Each row was made from one small tree. Brackets hold a mark, then the marks that hang from it, in alphabetical order. Every link used is in the known rows. Write each row's tree.
In the rows, zero is written as 128.
Known rows
{F {P {H {B Z} {E Q}}}}: [ 98 139 122 125 157 158 111 177 154 191 101 132 101 192  89 117 160 104
 131 131 130 104  90 177 164 152 141 152 130 147  85 150 123 154 147 165
 113  85 130 131 169 135 135 142 110 110 107 108 110 126 115 104 156 113
 138 145 165  89  78  76 124 131 132  94 120 143 141 108 129  97 151 104]
{F {P {H {B Z}}}}: [104 134 110 118 153 169 114 168 161 166 111 150  86 176  85 138 155 119
 138 136 142 114  95 166 165 144 141 142 134 140  83 136 123 146 140 154
 113  90 109 128 144 119 131 144  88 109 115 109 100 126 124  91 156 116
 147 151 194  89  56  84 126 133 128 106 107 138 127 111 116 100 151 103]
{E {Q N}}: [139 109 129 123 137 112 118 154 168 155  94 132 131 135 110 125 138 104
 139 185 101 109 107 147 125 165 139 126 123 146 118 132 118 132 135 118
 125  88 111 136 187 131 138 133 161 124 120  94 106 151  99 107 142 118
 144  99 124  98 107  99 113 102 141  85 121 124 146 126 131 117 155 123]
{N Q}: [129 141 119  96 136 111 143 151 114 151 126 142 120 137 107 150 130 113
 154 143 112 129 123 131 128 132 129 118 141 109 134 145 121 143 146 117
 129 106 120 133 163 109 122 119 147 123 145 109  99 149 112  97 145 128
 135 103 144 113  91 119 111  95 134  90  97 108 138 133 104 115 149 117]
{B {H {E {Q N}} P} Z}: [151 131 131 119 158 135 124 167 164 244  75 133 151 156 121 151 158 113
 106 140 111 113  65 189 141 173 147 160 140 143 134 163  96 116 150 139
 121 104  73 153 159 187 126 149 180 114 106  93 128 153 108  99 151 102
 135 112 150  93 128  38 163 127 129 140 148 162 170 111 136 144 144  93]
{H {E Q} P}: [124 119 124 125 160 123 129 179 144 197  90 111 171 167 121 107 160  89
 126 156  93 131 107 150 107 173 141 154 128 152 130 170 107 132 138 154
 136 104 136 133 161 179 141 125 185 130 121 121 128 140 101 155 133 126
 123 105  97 129 134  95 146 105 142 103 119 144 163 117 140 120 153 118]
{M {Y {E {Q N}} X}}: [135 125 127 121 137  98 158 121 177 189 115 123 142 161  97 131 122  98
 119 142 120 128 125 116 181 173 142 114 107 104 100 108 106 123 135  83
 157 101 136 116 162 111 160 152 177  91 137 146  41 136  95  86 134 161
 133 106 170 140 103 109 144  86 154  86 105 109 131 115  93 108 166 123]
{H B E {P F}}: [149 127 113 127 189 144 148 201 130 212  70 111 145 183 131  79 166  84
 108  81 106 126  88 163 103 177 130 149 139 155 127 165 109 136 150 195
 118 123 123 139 118 197 141 137 188 112 142 153 115 130 126 132 116 134
 123 113 111 140 102  92 186 116 123 101 107 154 147 101 135  93 169  83]
{Z {B {H P}}}: [137 124 122  96 149 129 151 161 162 162 128 157 139 147 133 152 148 149
 157 129 120 131  75 136 127 161 146 130 120 112 132 142 125 145 159 136
 134 121  89 121 136 145 102 151 157 112 141  84 120 149 114 132 127 145
 133 125 173 118  83  99 142 131 147 142  99 140 147 127 124 132 134 115]
{Z B}: [137 120 115  95 140 125 137 147 158 121 134 145 124 144 126 134 137 148
 160 141 122 125 108 120 137 151 125 105 111 112 125 131 140 144 148 119
 146 111 114 118 151 119 109 146 137 113 157  99  99 133 117 130 119 144
 133 125 149 129  86 137 127 111 142 119  87 119 145 145 126 121 126 123]
{B {H {E Q}} Z}: [136 122 139 104 148 145 103 147 144 212  77 140 128 157 124 132 148 126
 108 131 115 106  83 173 164 163 130 156 138 139 137 146 115 119 156 117
 125 100 119 152 174 164 117 146 150 114 113  94 133 137 125 105 163  99
 139 128 147 102 136  62 151 130 135 129 155 142 151 123 140 144 126  98]
{F {P {H B E}}}: [100 149 122 120 157 150 120 180 148 166 115 133 105 189  92 115 152 109
 144 116 125 110  98 154 160 143 142 140 138 145  93 151 127 148 142 168
 119  94 136 123 156 124 139 132 111 111 122 117 108 119 121 113 146 121
 136 145 158 100  68  90 129 131 125  88 116 138 136 109 121  95 148 116]
{Y X}: [131 119 126  85 129 109 129 118 158 122 118 138 122 163 105 133 133 136
 139 119 122 145 136 120 157 148 130 107 124 133 115 135 124 120 122  88
 153  85 134 126 143 114 132 134 128 105 161 145  88 124 115 117 153 150
 146 118 148 137 117 118 140  92 142  84 114 106 134 129 114 131 133 125]
{F {P {H B}}}: [ 98 137 115 116 153 158 118 171 154 152 122 147  90 175  92 129 152 116
 153 131 135 112 100 155 156 144 143 138 137 141  86 138 125 150 138 159
 113  93 122 123 145 111 132 138  93 112 120 109 105 125 119 102 151 121
 145 150 183  95  55  90 118 131 131  95 105 131 123 109 116  94 152 114]
{F {P {H {E Q}}}}: [ 95 145 125 117 148 143 106 165 156 164 116 134 109 181  83 109 158 107
 148 147 116 109 111 149 159 145 154 147 135 147  94 147 126 151 140 144
 133  84 150 123 175 123 139 130 112 115 116 102 120 127 113 119 153 121
 141 140 156 102  83 101 111 123 130  86 124 125 138 108 128 103 143 128]
{F {P {H B {E Q}}}}: [ 91 137 127 125 154 153 115 181 148 180 106 131 105 187  94 104 155 103
 143 127 121 105  97 165 150 151 147 152 131 145  88 152 127 154 146 170
 117  88 145 121 170 130 140 137 117 113 110 105 115 125 113 118 153 119
 138 141 151  93  76  83 123 129 135  82 118 142 138 105 124  90 155 117]
{P F {H {B Z} {E Q}}}: [149 141 121 117 178 165 114 170 148 199  43 119  81 201 114  72 173  92
 111  83 111  88  82 191 147 170 142 161 131 139 101 147 148 132 152 163
 113 102 156 139 169 158 122 134 131  92 126 126 127 127 134 113 132 122
 138 134 147 106  86  95 132 122 123 101 128 133 130 103 143  87 159  86]
{Y E}: [130 126 120 100 151 138 139 131 156 136 110 139 152 135 113 124 133 111
 125 129 119 137 129 113 159 160 136 119 133 116 116 117 132 127 154 111
 156 116 151 113 148 128 116 142 132 122 137 138  92 114 112 115 131 143
 126 124 176 150 110 113 132 109 135 116  87  94 120 129 124 112 148 119]
{X {Y {E Q}}}: [107 129 138 116 168 152 140 140 140 147 130 140 138 152 140 115 144  85
 134 171  98 127 128 122 126 156 135 131 119 129 100 113 111 140 140 125
 138 114 159 121 179 114 119 125 150 100 123 129 101 143  97 110 156 127
 150 134 175 126 111  95 137 102 148  86 107  96 127 115 125 109 142 130]
{Z {B {H {E Q} P}}}: [129 125 130 109 151 121 145 168 155 193 116 141 153 161 137 131 153 137
 149 125 108 123  73 147 124 171 148 144 118 117 135 156 124 154 169 148
 134 117 108 123 159 164 110 148 175 113 136  79 131 150 109 145 129 143
 125 116 138 118 106  93 140 127 152 133 111 150 164 123 133 127 137 115]
{Z {B {H E}}}: [139 136 134  91 144 121 134 153 151 161 127 145 140 157 136 129 138 154
 155 106 111 114  81 129 150 155 134 120 122 111 142 143 137 143 163 129
 144 117 118 123 158 137 103 145 159 109 152  87 118 133 124 130 126 134
 127 127 142 122 102 107 146 121 139 124 118 135 151 133 126 129 119 121]
{B {H P} Z}: [143 120 116 103 156 157 124 155 160 199  95 157 128 145 120 174 159 129
 115 142 130 130  82 168 145 164 141 151 144 136 133 147  99 113 146 119
 120 111  72 151 123 168 113 150 134 115 115 103 124 144 120  98 159 108
 147 130 190 103 105  56 156 135 130 160 130 147 144 116 124 151 138  91]
{Y {E {Q N}} X}: [135 125 137 105 137  93 150 115 189 163  93 132 156 154  97 126 132 111
 115 121 116 139 124 137 161 168 154 116 119 115  91 124 125 137 149  91
 157  86 140 112 182 125 134 150 152 101 136 134  78 135  86 100 146 171
 129  95 165 139 122  98 127  84 155  89  99 105 141 117 117 108 159 124]

Which tree is each row?
[156 109  96 124 185 172 144 179 144 208  64 134 110 163 119 117 176 100
  95 108 134 131  86 179 111 178 126 149 134 149 111 148 105 134 148 167
 106 116  81 147 101 188 130 153 148 109 128 141 103 142 124  98 126 124
 143 122 173 125  78  82 172 124 130 132  92 150 136 107 129 101 172  63] => {H {B Z} {P F}}
[140 120 120 112 162 145 120 172 125 201  86 116 130 180 133 120 137 108
 108 103 121 112  89 164 153 163 104 126 129 145 130 156 123 125 142 163
 112 108 113 145 149 159 128 143 152 112 135 142  97 118 132 107 132 102
 125 123 119 118 118  78 171 117 126 103 118 148 151 131 130 117 136  85] => {H {B Z} E}
[161 154 116 109 181 166 119 168 147 183  56 121  80 200 115  80 168 102
 114  64 112  90  83 180 156 159 141 143 138 138 110 146 150 121 144 161
 121 108 143 140 145 152 116 134 123  91 144 143 118 119 144 104 127 122
 134 137 158 114  79  99 146 126 111 107 122 126 129 107 137  91 149  86] => {P F {H {B Z} E}}
[137 136 130 101 154 122 150 168 154 181 124 143 153 160 137 137 149 143
 152 111 113 125  71 139 132 160 144 130 125 115 139 157 125 143 162 146
 140 124 104 123 142 158 103 147 167 110 145  92 119 140 117 138 122 143
 125 121 142 124  99  94 153 125 141 137 112 146 160 125 127 129 130 118] => {Z {B {H E P}}}
[146 135 130  97 148 150 106 146 143 194  92 143 127 156 124 144 143 132
 111 117 119 111  85 159 172 154 128 141 146 135 143 147 115 108 147 113
 132 108 104 150 152 158 114 144 142 110 127 106 121 127 131  99 155  98
 138 133 152 108 129  64 165 131 122 135 153 138 147 125 131 149 119  97] => {B {H E} Z}
[154 155 121 109 179 155 125 175 142 166  64 119  87 199 119  73 162  96
 131  63 103  93  88 160 143 158 150 143 140 136 113 145 150 125 143 172
 122 112 160 130 147 140 119 126 134  92 145 141 118 118 142 119 120 134
 134 134 140 122  77 111 143 125 114  89 121 126 123 100 135  87 153  99] => {P F {H B E}}
[150 137 112 107 173 163 124 163 148 142  70 136  70 183 114  85 164 102
 138  84 115  98  92 159 139 159 150 144 135 133 102 129 148 124 141 157
 116 110 141 131 139 126 111 133 114  96 142 134 119 127 138 111 129 133
 146 140 173 113  60 111 124 125 122  99 109 117 108 102 128  86 161  94] => {P F {H B}}
[144 134 134 114 152 106 149 171 169 198 111 137 158 159 134 135 149 136
 150 131 107 114  62 154 124 171 153 134 120 116 134 157 123 147 164 150
 131 116  91 126 164 159 114 150 192 109 135  74 122 156 104 130 123 141
 122 107 136 110  98  82 141 123 144 128 117 158 174 122 129 125 140 117] => {Z {B {H {E {Q N}} P}}}
[127 107 116 136 173 146 135 192 136 252  65 111 156 185 136 121 160  82
  98 128 118 123  75 188 114 184 128 163 120 154 118 174 105 140 152 188
 102 108 104 145 153 197 138 145 178 121 108 127 118 145 107 126 135 115
 121 110 113 108 123  57 165 115 144 115 110 172 167 117 139 110 163  75] => {H {B Z} {E Q} P}
[123 131 123 113 159 153 110 168 144 193  74 120 108 199 123 116 148 101
 131 113 115  96  74 179 156 163 145 150 120 134 104 154 149 125 140 164
 107  99 135 134 182 137 118 130 125 109 116 116 123 126 122 121 143 111
 128 130 139  92 104  72 125 122 134 101 124 139 144 121 136 108 141 100] => {P {H {B Z} {E Q}}}
[117 117 127 115 139 110 153 118 164 184 117 128 140 169 101 125 128 102
 118 139 126 136 137 112 184 173 139 123 108 102  99 108 104 128 141  78
 162 104 156 115 157 111 155 151 167  95 136 150  49 129  98 102 139 161
 134 117 172 148 111 120 140  91 162  88 100 102 120 120  97 107 163 117] => {M {Y {E Q} X}}
[111 153 130 124 148 132 114 173 173 169 112 131 111 176  77 112 152 106
 152 150 108 101 102 155 161 142 159 136 135 146  94 146 122 146 137 147
 133  83 130 123 182 122 142 128 125 112 117  98 114 132 110 103 151 119
 139 130 148  91  75  92 113 122 123  85 129 133 147 102 127 104 151 135] => {F {P {H {E {Q N}}}}}
[131 123 115 125 173 133 146 198 127 208  93 109 163 183 140 116 149  89
 124 105 111 132  84 156 109 173 130 141 132 150 130 177 110 129 141 195
 114 123 111 133 128 180 138 132 186 124 134 147 110 129 116 138 121 127
 116 111 106 129 116  74 176 116 133 102 106 164 158 115 129 107 159  94] => {H B E P}
[142 144 127 122 160 142 117 172 158 201  72 115 115 198 122 122 145  97
 131 116 110  88  65 186 158 164 150 140 123 135 108 153 145 125 135 165
 101  96 117 139 185 130 119 133 138 103 116 112 115 132 121 105 140 110
 126 121 136  80  95  60 127 122 129  96 129 147 154 119 128 106 145 100] => {P {H {B Z} {E {Q N}}}}
[107 148 127 132 155 136 120 184 163 189 102 129 111 185  91 110 152  99
 142 130 117  98  86 169 154 153 151 144 133 147  86 150 123 157 142 175
 111  87 123 126 176 126 144 135 129 108 110 102 106 133 112 102 146 120
 133 131 148  83  69  75 124 125 130  79 123 146 149 103 122  90 158 117] => {F {P {H B {E {Q N}}}}}
[132 131 112 103 155 164 115 159 154 156  92 139  91 182 118 146 144 117
 138 121 131 104  83 170 161 155 144 134 128 128 104 138 146 118 128 149
 103 105 109 136 148 113 106 138  96 108 124 121 110 124 130 101 143 116
 140 141 177  92  76  78 124 130 129 115 109 130 125 125 121 112 140  97] => {P {H {B Z}}}
[125 136 139 122 167 138 146 144 153 153 129 138 143 151 136 119 138  84
 135 179  91 119 117 132 127 153 144 121 122 132  98 112 108 142 136 125
 134 111 137 122 185 112 122 125 167  94 125 125  94 149  93  94 148 124
 146 123 169 118 103  84 142 101 142  85 110 105 135 113 119 109 146 135] => {X {Y {E {Q N}}}}
[133 126 138  99 142 119 129 155 152 174 116 143 138 157 140 123 141 145
 151 125 110 110  79 139 139 163 137 132 118 113 135 145 136 150 169 133
 139 110 128 123 173 144 106 146 165 110 141  76 124 142 116 136 130 136
 129 122 136 113 109 102 134 122 149 120 120 135 153 133 133 126 125 120] => {Z {B {H {E Q}}}}
[162 138 123 107 172 158 126 163 149 222  68 140 128 161 116 125 173 117
  97 101 115 119  75 176 147 166 142 160 151 144 141 155 100 116 154 136
 136 115  98 152 125 195 117 148 162 105 129 117 127 137 129 101 146 113
 140 128 163 121 116  62 179 131 118 150 143 151 149 103 137 137 140  82] => {B {H E {P F}} Z}
[143 140 128 120 177 154 118 175 141 180  53 118  89 196 117  59 167  89
 127  79  99  90  86 169 136 170 152 158 130 141 105 148 149 133 153 171
 117 103 167 132 172 150 120 127 143  98 133 127 131 127 132 128 128 131
 134 129 137 113  84 105 127 122 127  82 125 127 125  99 143  80 162  96] => {P F {H B {E Q}}}
[145 133 124 105 160 148 124 165 149 221  88 142 145 161 123 153 157 124
 108 119 118 124  75 169 153 162 142 155 146 139 144 161 101 108 146 133
 128 113  88 150 133 180 118 143 157 114 124 111 126 136 125 105 152 105
 134 126 157 111 126  53 175 130 125 152 144 156 158 114 130 150 132  93] => {B {H E P} Z}
[150 127 126 115 170 155 119 164 154 238  56 137 128 162 115 117 178 107
  95 119 112 115  76 186 134 178 145 174 142 146 133 158  99 125 162 132
 130 108 106 155 147 205 123 150 170 109 113 101 139 147 120 109 151 111
 142 122 158 111 122  62 165 126 130 142 143 151 153 102 143 133 150  82] => {B {H {E Q} {P F}} Z}
[138 122 110 125 177 147 140 191 136 229  83 114 157 183 135 131 154  95
 104 110 124 129  76 179 128 173 123 145 129 150 125 174 106 126 139 185
 109 118  86 145 125 190 133 143 168 119 129 147 104 130 120 117 129 115
 120 115 122 121 116  63 182 119 129 121 111 167 165 122 128 116 154  78] => {H {B Z} E P}
